Each row was made from one walk, in order. Every step used is in the known rows, and no mark comes twice. Write each row's walk.
Known rows:
muvirat/rofa/lidu/foge: [-29,   4,  -3,  21,  -2,   3,   0,   5,   9, -14,   2,   8,   5,   2,  19,
  -8,  -5,   3,  -1,  -5,  10,   2,  14,  -7,  -3]
rofa/muvirat/fipi/toko/lidu/foge: [-23,   1,   0,  20,  11,   5,   7,   0,   5,  -8,  10,  15,   2,   4,  12,
  -2,  -5,  10,  -1, -12,   1,  -3,  14,  -6,  -8]
foge/fipi: [-20,  12,  11,  23,   3,  -2,  -4,   5,   8,  -8,   7,   4,   3,   9, -14,
 -17,   8,  17,   8,  -5,   3,   1,   4, -11,  -6]
muvirat/sipe: [-13,  13,   4,  21,  -8,   3,   6,  -2,  11, -15,   2,   8,   7,   9,   9,
 -17,  -7,  20,  20,   2,  20, -11,  16,  -5,   8]
muvirat/fipi/toko/lidu: [-19,   3,   8,  18,   8,   5,  11,  -3,  16,  -3,   9,   7,   0,  14,   4,
  -8,  -5,  14,   9, -12,   1,  -8,   8,  -6,   1]
muvirat/sipe/lige/rofa/lidu: [-14,   6,  13,  10, -16,  -6,  -3,   5,  24,  -6,  -2,  -8,  13,  -2,   4,
 -10, -11,  -3,  11,   3,  13,  11,  20,  -7,   6]
muvirat/rofa/lidu/foge/fipi: [-31,   8,   7,  20,   5,   1,  -6,  10,   6, -11,   5,   6,   6,   6,   2,
 -16,   5,   6,  -1,  -7,   4,   6,   6, -12, -10]
fipi/muvirat/sipe/lige/rofa/lidu: [-15,   5,   9,   9, -15,  -7,  -5,   2,  25,  -4,  -2, -11,  11,  -4,   1,
 -10, -10,   1,  15,   4,  12,  10,  20,  -5,   6]
fipi/muvirat/sipe/lige: [ -7,   6,   4,   8,  -2,  -9,  -8,   1,  21, -10,   2,   5,   7,  11,   0,
 -21,  -1,  16,  26,   6,  11,   1,  15, -10,  11]
sipe/lige/rofa/lidu/toko/fipi: [-23,   1,   7,   4, -17,  -3,   5,  -2,   4, -13,  -5, -10,   1,  14, -11,
 -20,   2,   9,  14,  -7,  -3,  15,  13,  -7,  -1]
rofa/muvirat/fipi/toko: [-13,   1,   7,  23,   2,  -3,   6, -12,  20,   2,  14,  -1,   2,   6,   0,
   3,   1,  26,   9,   3,   6,  -1,   8,   4,   0]
lige/rofa/lidu/foge/fipi: [-26,   9,  10,  20,   0,  -2,  -6,  10,   4, -10,   5,   5,   8,  -1,  -3,
 -13,   1,   5,  -1,  -9,   4,   9,  11, -12, -11]
toko/lidu/rofa/muvirat/fipi/foge: [-27,   6,  10,  27,  -6,  -7,  14,   7,  17,  -5,   6,  -1,   3,  10,  -8,
  -4,  -3,  27,   5,  -5,  10,   0,  14,  -1,   2]
toko/fipi: [-15,   5,   3,   9, -12,  -4,  10, -11,   4, -19,   4,  -5,  -2,  18, -10,
 -15,   4,  23,  16,  -4,   3,   4,   7,  -9,   4]
muvirat/rofa/lidu/toko/fipi/foge: [-32,   3,  -1,  11, -13,  -3,  16,   7,  15, -13,   1,  -7,   3,  18, -12,
 -18,  -1,  19,   8,  -7,   9,   6,   7,  -6,   7]
foge/fipi/muvirat: [-20,   8,  -3,  20,   5,  -5,  -9,  -8,  14,  -3,   4,  -4,  -1,   4, -21,
 -12,   7,  28,  20,   1,   4,   1,   4,  -2,  -2]
toko/lidu/foge: [-23,   5,  -2,  22,   6,   7,   6,   6,   1, -14,   4,  19,   2,   5,  11,
  -9,  -6,   7,   1, -16,   2,  -5,  15, -11,  -5]
sipe/lige/rofa/muvirat: [ -7,   5,   3,  16,   0,  -9,  -9,  -5,  19,   4,   7, -17,   7,  -5, -11,
   1,   2,   6,  10,   4,   5,  15,  23,   3,  -2]
muvirat/fipi/foge: [-20,  10,  11,  27, -10,  -5,  10,   9,  16, -10,   8,   6,   3,  14,  -7,
  -4,  -3,  33,   9,  -4,  13,  -4,  16,  -8,   7]
rofa/muvirat/fipi/toko/lidu: [-19,   1,   8,  17,  10,   4,  10,  -7,  17,   1,  11,   3,   0,  11,   3,
  -5,  -4,  13,   8,  -9,   0,  -6,   9,  -2,  -1]
foge/fipi/muvirat/sipe/lige/rofa: [ -8,  13,   6,  13,   0,  -7, -12,   6,  17,  -5,   3,  -9,  14,   6,  -6,
 -10,  -5,   9,  20,  -5,  11,  13,  25,  -8,   5]
sipe/muvirat: [-12,  15,  -1,  22, -21,   7,   4,   1,  11, -19,  -5,  10,   4,   2,  -3,
  -5,  -3,  20,  14,  -6,   0,   2,  11,   0,   5]
lige/rofa/lidu/toko: [-28,   4,   4,  27, -14,   6,   0,   8,  10,  -2,  -8,  -2,   4,  -1,  -5,
 -13,  -4,   3,   7,  -7,   1,   5,  18,   2,  -6]
foge/fipi/toko: [-18,   4,   4,  19,   7,  -2,   5,  -2,  20,  -1,  13,   2,   7,   8, -10,
 -12,   2,  16,   5,  -3,   7,   0,  -4,  -4,   2]
muvirat/fipi/toko: [-13,   3,   8,  25,   0,   0,   7,  -7,  19,  -3,  13,   5,   2,  11,   3,
  -1,  -2,  27,  10,  -1,   7,  -4,   7,  -2,   3]
sipe/lige/rofa/lidu/foge/fipi: [-23,   8,  12,  16,   1,  -4, -10,  13,   7, -10,   5,   6,  10,   1,  -4,
 -15,   3,   2,   0,  -8,   3,  13,  11, -15, -10]
toko/lidu/rofa/muvirat: [-27,   4,   0,  29,   1,  -5,   9,  -6,  15,   2,   0, -11,   1,  -2,  -8,
  -8,   0,   7,   5,   0,   3,   4,   7,  10,  -4]
lidu/foge: [-19,   7,  -3,  26,  -1,   3,   2,   4,   1, -16,   4,  17,   4,   2,   8,
  -7,  -4,  13,   1,  -9,   7,  -2,  15,  -9,  -3]

Which walk is each row?
[-28,   4,   2,  18,  -8,   1,   0,   1,  24,  -6,   0,  -8,   3,   6,  11,
 -12,  -3,   2,   8,   4,  12,   3,   8,  -3,   4] | muvirat/rofa/lidu
[-23,   3,   1,  12, -12,   1,   9,  -6,  -2, -16,  -2,  -3,  -4,  18, -13,
 -20,   6,  21,  15,  -9,  -3,   5,   9,  -5,  -2] | lidu/toko/fipi
[-21,   8,  14,  35,  -6,  -5,   2,  -7,   8,  -3,   5,  -4,  -3,   6,   0,
   2,   4,  28,  11,   3,   3,   3,  17,   5,  -7] | lidu/rofa/muvirat/fipi
[-35,   2,  -4,  26,  -6,   7,  -2,   2,  14,  -1,  -8,  -4,   0,   5,  -1,
 -18,   1,   8,  11,  -3,   2,   1,  11,   5,  -5] | fipi/muvirat/rofa/lidu/toko
[-23,   2,  -4,  19,  10,   6,   9,   3,   6, -11,   7,  18,   5,   5,  12,
  -8,  -8,   7,  -1, -15,   3,  -5,  11,  -9,  -3] | fipi/toko/lidu/foge
[-19,   8,  -4,  12,  -9,   0,   4, -13,   7, -14,  -2,  -1,   2,  12,  -3,
 -19,  -3,  29,  29,   2,  14,  -6,  13,   1,   6] | lidu/toko/fipi/muvirat/sipe
[ -5,  10,   6,  17,  -2,  -6,  -9,   8,  18,  -5,   4,  -7,  11,   6,  -6,
  -5,  -5,   4,  13,  -8,   7,  14,  25, -10,   6] | sipe/lige/rofa
[-29,   6,  -4,  19,  -8,   6,   0,   6,   9, -17,  -1,  10,   6,   0,  19,
  -6,  -6,   3,   0,  -6,   7,   4,  14,  -5,  -3] | sipe/muvirat/rofa/lidu/foge
[-24,   3,   2,  21,  -9,   1,   2,   5,   6, -15,   1,  13,   5,  -4,  11,
  -8,  -7,   5,  -1,  -4,   8,   1,  14,  -8,  -4] | rofa/lidu/foge
[ -7,   5,   5,   2,  -5, -10,  -5,  -3,  19, -13,   2,   2,   6,  15,  -2,
 -22,   1,  18,  27,   5,  10,   5,  13, -11,  11] | toko/fipi/muvirat/sipe/lige
[-12,   5,   9,  11,   0,  -9,  -1,   4,  20,  -7,   1,   1,   9,  10,   3,
 -21,  -1,   5,  17,   3,   8,   5,  14,  -6,   8] | toko/lidu/rofa/muvirat/sipe/lige
[-26,   6, -15,  15,   8,   0,  -3, -13,  17,  -9,   4, -16,  -3,  21,   1,
 -10,   6,  22,  22,  -2,  10,   5,   8,   1,   6] | toko/fipi/muvirat/rofa
[-33,   5,  -1,  26, -13,  11,   1,   7,  11,  -6, -10,   1,   2,   5,   3,
 -16,   0,   4,   9,  -5,  -1,   3,  11,   5,  -5] | sipe/muvirat/rofa/lidu/toko
[-25,   3,   6,  22, -12,   2,  -3,  10,  13,  -1,  -8,  -2,   6,   1,  -5,
 -16,  -3,   0,   8,  -6,  -1,   8,  18,  -1,  -5] | sipe/lige/rofa/lidu/toko
[ -5,   7,  10,  10,  -5,  -7,  -5,   6,  19, -12,   3,   9,   9,  13,   5,
 -22,  -1,  11,  20,   3,  12,   1,  16, -14,  11] | muvirat/sipe/lige
[-34,   7,   3,  33,  -4,   1,  19,   4,  15,  -8,  -4,   2,   4,   9,   3,
 -12,  -9,  12,   4, -14,   1,   0,   0,   5,   4] | sipe/muvirat/fipi/toko/lidu/rofa
[-14,   4,  11,  12, -15,  -7,  -4,   6,  24,  -4,  -1,  -9,  10,  -3,   0,
  -8,  -8,  -4,   8,   1,   9,  13,  19,  -8,   4] | sipe/lige/rofa/lidu
[-26,   5,  -3,  17,   3,  -5,  -9,  -5,  12,  -6,   3,   0,   1,  -2, -13,
 -12,   4,  22,  14,  -1,   4,   3,   6,  -4,  -6] | rofa/lidu/foge/fipi/muvirat
[-26,   1,   4,   9, -18,   0,  10,  -6,   2, -15,  -5,  -6,  -2,  14, -11,
 -21,   4,  15,  14,  -5,  -3,   7,   7,  -5,  -2] | rofa/lidu/toko/fipi
[-18,   6,   9,  18, -16,  -2,   0,   2,  20,  -5,  -2, -10,   8,  -5,   0,
  -4, -11,   0,   7,   0,  11,   8,  18,  -3,   2] | lige/rofa/lidu
[-37,   3,  -1,  25,  -3,   6,  -4,   4,  12,   0,  -7,  -5,   0,   6,  -5,
 -20,   4,   7,  10,  -4,   0,   4,   8,   3,  -8] | foge/fipi/muvirat/rofa/lidu/toko
[-19,   7,  10,  25,  -9,  -7,   9,   4,  17,  -5,  10,   0,   2,   9, -10,
  -1,   0,  31,   8,   1,  11,   0,  17,  -3,   3] | rofa/muvirat/fipi/foge
[-12,   9,   3,  19,  -6,  -1,   4,  -9,  12,  -8,   4,  -1,   6,   2,   5,
 -11,  -3,  18,  18,   9,  18,  -7,  17,   3,   3] | rofa/muvirat/sipe
[-22,   4,   5,  15,  14,   5,  10,   1,  17,  -1,   9,   5,   3,  12,  -4,
 -15,  -2,   7,   6, -13,   0,  -6,   0,  -8,   0] | foge/fipi/toko/lidu
[-30,  10, -13,  22,  17,   2, -11,  -4,  15,  -6,   5,  -7,   0,  14,   3,
 -10,   7,  18,  14,  -5,  10,   4,   7,  -1,  -2] | lidu/foge/fipi/muvirat/rofa
[-21,   9,   1,  26,  -7,  -3,   9,  -6,  12,  -8,  -1,  -4,   8,   2,   5,
 -13,  -5,  16,  15,   7,  18,  -4,  13,   8,   4] | lidu/rofa/muvirat/sipe
[-24,  11,   7,  24,   6,   0,  -5,   9,   0, -12,   7,  13,   5,   6,  -5,
 -15,   6,  14,   1, -10,   3,   3,   7, -13, -10] | lidu/foge/fipi
[-21,   5,   1,  11, -13,  -8,  18,   3,  14, -17,   6,  -3,   3,  16, -17,
 -14,  -2,  26,  10,  -6,  12,   2,   7, -10,  11] | toko/fipi/foge
[-5, 12,  7, 15, -4, -5, -8,  7, 17, -8,  2, -5, 14,  7,  1, -8, -8,  5,
 17, -6, 13, 11, 27, -9,  8] | muvirat/sipe/lige/rofa
[-23,   2,   4,  17,   5,  -2,   5,   2,  17,  -4,  11,   6,   9,   2,  -2,
 -11,   0,  10,  -1,  -4,   6,   3,  -2,  -6,  -2] | rofa/lidu/foge/fipi/toko
